What can hang from each mark
Q: B
L: B M
U: Z
Z: E
V: A E F J T
B: C E F J
J: G
C: G
T: B V
P: C Q U
E: B V
G: J
Y: E
N: M V

Known rows, with every way that one mark hangs from another
L[M]: [-10 -12   9   3 -14 -10  -3   3  -7  -2   6  -5   3  17  -7 -12 -14  -1
  -5   2 -17  -2   1 -12  13  -8   3  16  -8  12  11  14   5   0  -5   3
   3  -6]
N[M V[E[B] F T]]: [  7  16  20  -9   3  -5  -1  14  13  -5 -14  -4  -8  27  -7  -8 -15   0
  -1   0 -14  -2   7 -17   0  -7   9  11 -14   7  -6  24  -2 -15  -8   6
  16  -8]
T[B[E F J] V[A]]: [ -7   1   2   0   0 -17 -15  15 -10  -9   9  -1  -1  10  -7  -9  12  32
  14   9 -15  -1   1 -14   4  13 -17  13  12  -2   7   8   8  10   2  14
  13  -7]
B[C]: [ -4   2  16  -4   5  -9  -9   1  -3  -3  -5  -4  12  15   4  -7  -2 -24
  -2   1 -14  -2   2 -12  11  -2  -2  13  -3   2   2  10   8  -3  -4   9
   5  -6]
Q[B[C[G] F J]]: [  2   6  10   1   4 -16 -11   1   1  -4   1  -2  16  20  15  -9  -9  -6
  -1   0 -18   0   7 -12   8   7  -6  14   9 -12   0  19  11  -3  -4  14
  15  -4]
T[V[A E[B[C]] F]]: [ 16  18  11   2  22   7   1   1   1 -11  -8  -2   7  13 -12  -6  27  -3
  11   4 -22   1  11 -15  15  -6   1  11  -7   8   6   8   4  -5  -3  11
  13  -8]
Q[B[F J[G]]]: [ -1  -1   5  -2  -6 -15  -6   0  -5   0   3  -2  12  16   7 -10 -13  11
  -2   5 -25   0   3 -11   7   0   1   9   3 -12   1  19   9  -2  -3  16
   6 -10]
B[J[G]]: [  2 -10   7  -4  -2 -11  -3   1  -9  -1  -1  -4   7  13   3  -9 -16   9
  -2  -1 -13   0  -3 -10   5  -4  -3   6   6  -5   2  13   6  -1  -4  14
   2 -13]
B[E F J]: [-17  15   6  -3 -17 -22 -16   3  -7  -5  -3  -3   6  19   5  -8 -21  12
   1   1 -13  -4  -8  -8  -3   7 -17   7  14 -10   0   6  12   2  -2   5
  14 -12]
E[B[F J[G]] V]: [ -4   0   8   1  -8  -8  -7  -7   5   0  -3   0  -5  16  -1  -8 -31   6
   4   1 -24  -6  -5  -9   4  -5  -5   4   3  -9  -1  11   8  -8 -10   9
   8 -15]
B[E[V[A]] F J[G]]: [  2  16   3  -4 -15 -13 -12  -9  -3  -3   0  -1   9  13   4  -7 -24  12
   5  -2 -17  -6  -5  -5   0   3 -21  -1  16 -16   1   5  12   0  -4  14
   6 -15]
V[A F]: [ 13   8   5  -8   5   2   5  -2  -4  -3  -3  -5   9  19  -4  -7  -7 -10
   0   6 -21  -2   8 -10  11  -5   2   9 -11  12   8  19   5  -5  -4  12
  -6  -8]
Q[B[E[V[A]] F]]: [ -6   8  11  -5 -16 -14  -9  -4   0   1   2  -1  13  12   5  -8  -1 -11
  -2   7 -30  -5   4 -11   7   0  -2  11  -1   0   2   9  10  -6  -4   9
   9  -6]
Y[E[B V[J T]]]: [-10   2  12   2  -4   5  -1  -4   6  -3 -14  -2  -4  16  -5  -4  15 -22
  -4   0 -16  -6   8 -13  18  -9   3  11  -6  15  -1  16   1   1 -10  13
   9 -13]
P[C Q]: [-22 -13  16  -5  -7 -11  34  -3  -4   5 -12  -3   9  14  -5 -10  57 -11
 -10  11 -10  -3  -4  -9   0  -6  -3  12 -19  10  -3  15   1  -5  -6   7
 -12 -16]
N[M V[E F T[B]]]: [  9  10  20 -15   8  -9  -4  23   8  -4  -7  -4  -7  26  -9  -9  -5   7
   2   5  -5  -2  10 -16   2   1   7  14 -14   9  -4  26  -3  -9  -4  11
  15  -6]
N[M V[A]]: [  2  -4  12  -9 -16  -7  -3  11   2  -2 -10  -5   6  11  -2  -8 -26   4
  -7   1 -22  -2   0 -23   2  -4  -1  17  -8   5  -4  19   5 -12  -3   4
  -7  -4]
P[C Q U[Z[E[V]]]]: [-21   3  15  -5  -6 -13  33 -10   2  11  -5  -2  16  11  -7  -8  61 -10
  -8   7 -13  -5  -3  -6   1  -4  -5  12 -21  18  -5  11  -6   1  -6  -6
 -20 -18]
U[Z[E]]: [ -7  13  11  -8 -11 -11  10   4 -12   3  -9  -6  14  12   3  -7  13   0
  -1   5 -20  -1   1 -11   3  -5   6  17  -4  16   6   6   1  -5  -4  -2
   3  -6]
Y[E[B V[F]]]: [ -3   7  12   4   0   7  -2  -5   3  -1  -7  -1   1  21  -8  -8   9 -19
  -5   3 -22  -6  -1 -13  15  -9   2  11  -8  16  -3  17   2   1 -10   8
   7 -11]
Y[E[V[F]]]: [  0   6  12  -2   2   5  -3  -2  -2   0  -6  -3  11  21  -7  -8  11 -18
  -7   3 -13  -6   3 -12  14  -7   0  12  -9  16  -2  15   2   4  -6  10
   7 -11]
U[Z]: [ -7  -7  13  -8 -15 -13   9   9 -14   1  -2  -5  12  12   5  -6  -6   0
  -3   6 -20  -2   1 -11  10  -6   8  13 -10  14   5   7  -1  -6  -5   3
   3  -6]
L[B[C E J[G]]]: [ -3   4  12   2  -4 -17 -10  -5  -6  -6  11  -1   9  16   0 -11 -12  -2
   0 -15 -12  -3  -3  -7   5  -1 -17   8  17  -7  -2   4  11   1  -8   9
   4 -10]
V[A E[B] F J T]: [ 19  30   7 -10  16  13  11  -6   9 -10 -19  -5  -6  18 -12   1  17 -18
  10   1 -18  -1  27  -7  20  -7   7   1 -11  15  10  20   0 -12  -8  18
   8 -12]
Y[E[B[C F]]]: [-15  15  11   8  -1   1 -11  -3   1  -6  -9  -2   3  18  -3  -7  13 -14
  -4   0 -20  -2  -6 -13  15  -3  -7  12  -4   2  -5  19   9   8  -7   8
   6  -8]
C[G[J]]: [ -9 -13  16  -6 -14 -11   7   5  -8  -2 -14  -9   4  14  15  -9 -11   7
  -8   5  -6   1  -4 -12  26  -9   7  27  -5  11  10  17  -3   0  -7  10
   8 -11]
Y[E[B[C F] V[A]]]: [ -1  17  10   6   0   7 -11 -13   7  -4  -7  -1   6  13  -8  -5  13 -21
  -2  -1 -24  -6  -1 -13  15  -3 -11  10  -3   3  -4  15   8   4  -8  10
   3  -9]
L[B[J]]: [ -6 -15  10   0  -8 -11  -3   2  -9  -4   8  -2   4  17  -7 -12 -16   6
  -3  -7 -11  -2   2 -11   6  -4  -5  17   4   6   0   7   8  -2  -8   4
   4 -12]
T[B[E[V] F]]: [-19  -2  14  -9 -11 -18 -14  10  -4   1   6  -1  -5  15  -2  -9  -3   4
   6  11 -14  -7  -6  -9   6   7  -6  13  -2   3   3  11   7   0  -3   9
  13  -7]
Y[E[B V]]: [-10  -2  14   5  -7   4  -4  -4   1   0  -7  -1   0  14  -6  -8  14 -19
  -6   2 -22  -6  -5 -14  15 -10   2  14  -6  15  -5  13   4   2 -10   6
   7 -11]
P[Q[B[F]]]: [-18  -5  12  -3  -9 -14  14   0  -5   3  -7  -3  10  16   1 -10  21  -5
  -9  12 -22  -2  -5 -11   2  -3   0  15 -16   3  -4  19   5  -7  -3  10
   1 -16]
N[M]: [-10  -9  11  -4 -14 -11   6   6  -2   1  -8  -4   5  16   1  -9 -15  -6
  -8   4 -16  -1  -4 -18   6  -6   5  15  -9  10  -5  13   6  -9  -4   4
   2  -6]
N[M V[A E J[G]]]: [  9  11  11 -13 -10   5   2   5   4  -4 -23  -7   9   5  -5  -4 -11   7
  -2  -3 -21  -2   7 -21  13  -6  -1   9  -8   0  -5  17   4 -19  -3  12
  -6  -7]
L[B[C[G[J]]] M]: [ -7  -7  14   8 -12 -11  -4  -3  -4  -7  11  -5   6  20  -4 -14 -20   2
  -6 -13  -8  -2   4 -10  26  -8  -5  26   1  10  11  14   2   5 -11   4
   3  -6]
V[A T[B]]: [  8 -13  10 -11   6  -8   1   8  -3  -2   8  -4  -9  10  -7  -6  16  -5
   7   8  -8  -1  12  -8   8   0   4  11  -9  13  12  22   1   5  -4  20
   2  -8]
Y[E[B]]: [-14   0  12   7  -6   3  -2   0  -3  -3  -7  -3  -1  14  -5  -8  18 -12
  -7   2 -22  -2  -7 -15  16  -9   2  15  -7  13  -3  17   5   5  -8   6
   4 -10]
Z[E]: [-11  11  11  -5  -3  -5   0   1  -6   3 -13  -6   7  15  -1 -10  16  -9
  -2   4 -14  -1  -3 -12   0  -6   2  20  -1  11   6  10   8  -4  -2  -1
   5  -8]
B[F]: [-17   0  10  -5 -15 -11  -6   6  -5  -2  -6  -4   5  18   2  -8 -17   7
  -3   7 -14  -2  -3 -10   6  -2   0  12 -12  -2   2  15  10  -2  -3   6
   7 -10]

Rows
[ -8  13   9   3  -9 -18 -14  -4  -5  -8   9  -1   9  20   0 -11 -22   9
   2 -15 -10  -3  -3  -6   4   3 -21   7  15 -15  -4   6  14   4  -7   9
   7 -12] => L[B[C E F J[G]]]
[  9   9  13  -5   4   9   2  -6   0  -4  -8  -4  -1   1 -12  -5  23 -14
   6   4 -26  -1   0 -11  15  -9   3   9  -7  11   4   9   6 -10  -7   5
   4  -9] => V[A E[B]]
[ -5   7  14  -2  -6 -15  -7   1   0  -2  -6  -4  15  18  16  -9  -5  -7
  -6   5 -20   0   5 -12  21   0   3  22  -1  -5   4  21   5  -1  -5  15
  11  -4] => Q[B[C[G[J]] F]]
[ 22  -1   8 -13  15  -4  -2   1   4  -1   7  -2  -4  21  -8  -7  -4 -10
   8   7  -9  -6  18  -6   4   2  -1   7  -3  13   9  18  -1  -1  -6  19
   8 -10] => E[V[A F T[B[J]]]]
[-12  -9  17   1   7 -13   7  -8   4   4   3  -3  13  14   6  -9  21 -21
 -10   3 -16  -1  -5 -11  13  -2  -2  15 -17   8  -6  23   2   1  -4   8
  -6 -17] => P[Q[B[C[G]]] U]
[ 23  21  10 -12  15  11   5  -4  -3  -5  -8  -6  10  14 -13  -5  17 -12
   4   5 -17  -2   9  -8  14  -6   3   7 -11  13   6  14   3  -9  -4  11
   4  -9] => V[A E F]
[-20 -11  15  -3  -8 -18  34  -6  -1  10   5  -1  19  11  -2  -9  56 -11
 -12  10 -24  -3   2  -8  10  -3   3  11 -26  15  -5  18  -7   1  -7   2
 -21 -14] => P[C Q[B] U[Z]]
[  5   6  17  -2   3 -18 -12  -4   3  -1   4  -1  17  16  17 -10   0 -24
  -2  -3 -21  -4   5 -11   7   5  -9  13  19  -3  -1   8   9  -7  -5  12
  19  -4] => Q[B[C[G] E[V] J]]
[ -6  21   7  -1  -3  -5  -4  -9   4   3 -12  -2  -1  16  -2  -9  -3   2
   5   0 -21  -4  -6 -10  -4  -4  -6  12   9  -5   2  10   9  -6  -7   1
   9 -13] => Z[E[B[F J[G]] V]]
[-17  23  16  -3 -14 -20 -13   0  -2  -8 -13  -5  11  19  19  -7 -15  -2
  -2   0  -7  -2  -7  -7  18   4 -15  19   8  -9   4  12   7   4  -5  10
  16  -8] => B[C[G[J]] E F]
[-11  12  14  -3  -3  -2   0  -7   3   5 -13  -3  -1  14  -3  -9  10 -17
   1   3 -24  -4  -4 -13   0  -9   3  18   1  12   4   7   7 -11  -8  -4
   8 -10] => Z[E[B V]]
[ -9   7   9   7  -7   1 -11  -6   2  -3  -7   0   1  18  -6  -7   1  -5
  -3   0 -19  -6  -5 -13   9  -3  -8  11   3   4  -6  14   6   5  -8   7
  11 -13] => Y[E[B[F J] V]]
[  6  14  11  -8   1  -2   2  -7   2   3 -10  -5   4  13  -4  -8  21 -18
   2   2 -10  -4   8  -9  -2  -6   0  16  -1  13   9   9   5  -4  -4   6
   7 -11] => Z[E[V[A T]]]
[  1  19  14 -14  -3   1  -1  12   6  -4 -25  -6   7  22  -5  -6 -20   1
  -4   1 -17  -3  11 -21  10  -3   5  14 -12   8  -6  19   2 -22  -3   6
   6  -6] => N[M V[E F J]]
[ 14   9  12 -12  12  -2  -3   6   1  -6   1  -4  -9   8 -15  -4  33   1
  13   9  -3  -2  11  -6   9   3   1   9 -11   7   8  18   2   4  -3  18
  14 -10] => V[A E T[B[F]]]
[ -9   1  10  -2  -8   6  -4  -3  -2   0 -15  -3  11  13  -4  -5  14 -18
  -8   2 -14  -6   6 -14  19  -6   0  14  -6  15  -2  11   4   1  -5  11
   4 -11] => Y[E[V[J]]]
[ -6  20  17  -2   1  -4  -2  -9   6   2 -19  -4   2  14   5  -9   9 -20
   0   0 -19  -3  -3 -12  11  -7  -2  25   7   8   6  10   3  -6 -10   1
  10  -9] => Z[E[B[C[G[J]]] V]]
[ 21   9  16 -12  25  -1  -6   4   2  -6   2  -4  -5   7 -14  -4  42 -17
  12   5  -3  -1  14  -6  12   3  -1   9  -6  10   8  16   2   3  -3  20
  13  -7] => V[A E T[B[C]]]
[  3   0   4 -10  -3  -1   7  -1   0  -6 -13  -6   1  10   0  -1   2 -13
   1   1 -11  -1  22 -10  16  -5   3   7  -8  13  12  17   4  -4  -3  21
  -2 -10] => V[A J T]
[ -5 -13  18  -7  12 -12  -7  12  -3  -3   6  -4  -1  14   6  -9   8  -8
   6   6  -7  -1   0 -12  15   5  -1  18  -2   7   4  21   5  -1  -4  14
  10  -3] => T[B[C[G]]]
[-15   3  11  -3 -11  -7  -2  -3  11  -2 -14  -1 -11  18   1  -3 -21 -11
   3   3 -18  -6  13  -9  12  -7   5   7 -10   3   4  14   5 -11 -11  12
  13 -14] => E[B[F] V[J T]]
[ -6   4   5  11  -8 -15 -17  -4  -2  -9  17  -1   7  25 -14 -13 -31  11
   0 -14 -11  -3   5  -7   9   1 -18  15   8  -5   4  11  12   5  -8   2
   5  -7] => L[B[C F J] M]
[-13  26  12  -5 -11 -14 -17  -8   4  -4 -13  -1  15  17   9  -4 -19 -15
   2  -3 -16  -8   3  -7  10   3 -17   3   6 -13  -1   5  13  -6  -4  14
   9  -9] => B[C E[V[J[G]]] F]
[ -6  -8   8   2  -4  -7  -1  -2  -3  -2  -2  -2  -6  13   2  -9 -17   3
   2   0 -26  -1  -7 -12   8  -8   0   7   5  -2   2  15   7  -6  -9   9
   2 -13] => E[B[J[G]]]
[-28   1  14  -1 -15 -19  28  -5  -2   5  -7   0  14  16   1 -12  60 -10
 -10  12 -21  -3  -2  -8  -1   0  -7  11 -13   2  -5  16   5  -5  -5   7
  -6 -13] => P[C Q[B[E F]]]
[ 10  11   7 -13  -6  -3   3  11  10  -6 -18  -6   2  24  -1  -4 -31  -1
  -4  -1 -16  -2  21 -19   6  -3   2  10 -11   8   1  28   1 -14  -4  15
  -4  -7] => N[M V[A F J T]]
[ -3   2  13  -6  -8 -20 -12   0  -1  -1   0  -1   2  18   4  -7 -11 -10
   1  -2  -7  -6   2  -7  -4   1 -11   6  16   3   2   1   5   0  -6   9
  19 -13] => B[E[V[T]] J]
[ 13   5   5  -8  14 -12 -11   4   2  -6   8  -3  -5  15  -5  -5   5  -2
  11   4  -5  -1  13  -7   4  10 -11   8   4  -3   8  21   6   9  -3  22
   7  -8] => V[A T[B[C F J]]]
[-16  -8  14   6 -25 -14  -6  -3  -4  -4  19  -1   2  17 -13 -14 -19  -1
  -4 -11 -16  -8   1  -8  11  -9  -6  16   1  15   7   2   6   0 -10  -3
   6  -8] => L[B[E[V]] M]
[ -4   1   8   6 -15 -14  -9  -3  -4  -5  20   0   3  26 -14 -15 -30   5
  -1 -13 -15  -7   5  -7   7  -4 -13  12  12  11   6   4   6   1 -10  -1
   9  -9] => L[B[E[V[F]] J] M]
[  8  -3  14  -1  10 -14  -6   1   0  -3   3  -3  16  16  15 -10   1 -17
  -3  -1 -19   0   8 -14  10   4  -2  16  11  -2   1  17   8  -5  -5  13
  12  -4] => Q[B[C[G] J]]
[ 13  22  12  -5  10 -14 -15 -10   1  -3  -1  -1  14  22   7  -8 -19 -17
   4  -7 -15  -6   1  -6   2   4 -19  -1  21 -11  -1   5   8  -3  -5  16
  10 -10] => B[C E[V[F]] J[G]]
[-11  13  12  -5 -12  -9  11   3  -9   2  -8  -4   6  12   1  -7   9  -2
   1   4 -27  -1  -3 -12   4  -7   7  16  -4  15   6   7   1  -8  -7  -5
   3  -6] => U[Z[E[B]]]
[ -4  13  13  -2   2  -2  -7   1  -1  -5 -10  -3  -3  12  -9  -6   5   2
   5   3 -19  -2  -5 -10   8  -2  -1   9   0  -1  -2   8   8  -7  -7   3
  18 -12] => V[E[B[F J]]]
[ -9  -8  12  -6  12  -3  -3  20  -7  -6  -8  -3  -1   5 -12  -6  39  16
  13  12 -12   0  11 -18  22   2   6  19  -7  14   7   7   0  -2   1  15
  17  -6] => T[B V[E J]]
[  3 -10  19 -10   8 -13  -9   5   4   1   4  -2  -3  17  -2  -7   3 -21
   4   6  -4  -6  10  -8   6   0   3  11  -6   9   5  13   1  -1  -7  16
  15  -8] => E[V[T[B[C]]]]
[-10  12  16  -3  -2   0  -3   1   0  -4 -12  -4  -4  11  -8  -6  10  -3
   3   5 -20  -2  -6 -10  12  -7   5  10 -10   3  -1  10   7  -9  -7   2
  16 -11] => V[E[B[F]]]
[-11   0  12  10 -13 -12  -7  -1  -1 -10  16  -3   7  24  -4 -13 -26   9
  -2 -14  -6  -3   3  -8  16  -3  -9  18  -3   1   6  16  10   3  -9   2
   8  -6] => L[B[C[G] F] M]
[ -7  13  15  -3   0  -4   1  -5   6   3 -12  -2  -7  17  -3  -9  14 -18
   2   2 -16  -4   2 -10  -2  -9   6  16   0  12   6  10   5  -7  -9   1
  12 -12] => Z[E[B V[T]]]
[ 12  21  12 -16   4   9  -6   7   2  -7 -20  -7   9  14  -7  -3  -6  -2
   1   2 -21  -3  15 -15  16  -4   1  11 -10   8   5  18   3 -17  -3  10
   0  -7] => N[V[A E F J]]
[  4  22  10 -13  10   8   4   2  -1  -5 -22  -6   8  19  -7  -3   8 -11
   2   5 -15  -2  17 -10  21  -5   7   8 -12  13   4  12   3 -15  -4  12
  10 -10] => V[E F J]
